Each row was made from one small tree. Brackets hold a mark, then the marks that hang from it, in alphabetical order. Every link used is in the known rows. Write each row's tree.
In the rows, zero is written as 128.
Known rows
{kinir duzod {fuba danep {fize {keni bifu}}}}: [ 99 129 158 123 114 118 140 123 124 199 128 144 153 113 113 130 128 138]
{fize {fuba kinir} {keni bifu}}: [106 145 141 116 114 113 117 117 102 225 129 150 142 111 107 131 126 115]
{kinir duzod {fuba danep {fize keni}}}: [105 125 163 128 114 114 141 121 128 184 118 136 150 121 122 125 127 132]
{bifu {keni fize}}: [147 146 121 128 131 145 129 128 126 174 133 132 123 130 107 147 120 127]
{duzod {kinir {fuba danep {fize {keni bifu}}}}}: [ 98 133 159 131 124 123 133 122 119 191 134 135 147 120 125 149 152 142]
{danep {fuba fize {kinir duzod}}}: [ 72 132 149 144 114 125 117 122 139 147 111 129 139 134 122 102 118 128]
{bifu {keni {fize {fuba danep {kinir duzod}}}}}: [129 144 138 136 110 128 126 117 128 232 123 134 127 125 112 133 106 119]
{fize {keni bifu}}: [132 139 127 110 127 127 127 123 109 185 139 149 138 121 110 136 136 129]
{fuba {fize keni}}: [130 139 139 122 125 122 126 114 113 167 122 145 148 119 109 124 144 126]
{keni fize}: [124 137 125 124 131 137 131 130 121 153 131 139 129 125 115 128 131 127]
{dozu {duzod kinir}}: [130 125 132 128 132 133 122 122 121 116 122 124 137 135 150 152 136 133]
{fuba danep}: [132 123 128 129 124 119 134 120 135 157 129 130 131 124 133 117 141 131]
{fize {fuba danep kinir} {keni bifu}}: [107 140 141 117 110 105 122 110 108 252 129 152 144 107 113 124 136 120]
{fuba danep fize}: [124 130 134 135 121 119 131 113 133 164 123 136 145 112 121 113 153 134]
{bifu {keni {fize fuba}}}: [142 149 130 135 126 143 122 127 118 184 131 141 124 123 104 159 111 115]
{dozu {duzod {kinir fuba}}}: [106 121 146 130 135 132 130 133 124 110 120 119 137 133 154 163 128 132]
{dozu {duzod {kinir {fuba danep {fize {keni bifu}}}}}}: [107 131 149 122 128 125 131 118 113 177 126 139 157 114 132 158 154 137]

Which tree is each row?
[ 74 143 140 128 123 124 116 117 120 188 121 145 149 123 104 113 142 128] -> {danep {fuba {fize {keni bifu}} kinir}}
[ 99 140 135 125 109 124 126 120 117 238 134 152 138 105 110 119 118 124] -> {keni bifu {fize {fuba danep {kinir duzod}}}}
[ 79 141 148 129 114 124 116 117 123 194 120 146 148 127 108 109 125 128] -> {danep {fuba {fize {keni bifu}} {kinir duzod}}}
[104 129 145 135 107 107 131 108 139 195 113 123 149 117 127  88 135 136] -> {fuba danep fize {kinir duzod}}
[142 143 129 135 122 137 127 121 123 205 131 144 126 121 109 153 122 116] -> {bifu {keni {fize {fuba danep}}}}
[107 144 145 117 110 114 124 111 115 220 122 141 155 115 104 105 127 133] -> {fuba {fize {keni bifu}} {kinir duzod}}
[ 98 132 164 136 128 127 129 128 118 155 124 126 140 134 130 153 139 134] -> {duzod {kinir {fuba {fize keni}}}}
[101 135 147 134 111 116 126 115 133 170 112 122 145 123 121  97 121 134] -> {fuba fize {kinir duzod}}
[102 134 144 131 108 118 127 118 123 217 122 141 134 118 121 113 114 116] -> {keni {fize {fuba danep {kinir duzod}}}}
[133 132 144 124 116 112 125 113 111 205 126 152 137 119 121 136 135 110] -> {fize {fuba danep} keni}
[ 95 125 159 146 125 124 133 125 133 150 124 119 136 127 140 143 146 139] -> {duzod {kinir {fuba danep fize}}}
[116 131 155 124 102 101 124 108 117 237 116 142 141 124 126 116 118 113] -> {fize {fuba danep {kinir duzod}} keni}
[103 139 144 131 112 125 123 124 117 194 120 139 130 121 118 121 105 115] -> {keni {fize {fuba {kinir duzod}}}}
[ 79 138 147 132 122 120 116 116 125 174 112 137 144 131 113 107 138 124] -> {danep {fuba {fize keni} kinir}}
[ 97 121 159 139 114 119 142 127 139 155 119 128 144 119 130 123 122 136] -> {kinir duzod {fuba danep fize}}
[ 82 136 152 133 114 120 117 116 128 179 111 139 144 137 115 106 123 124] -> {danep {fuba {fize keni} {kinir duzod}}}
[128 144 132 117 125 127 125 116 108 184 133 152 152 109  98 129 148 132] -> {fuba {fize {keni bifu}}}
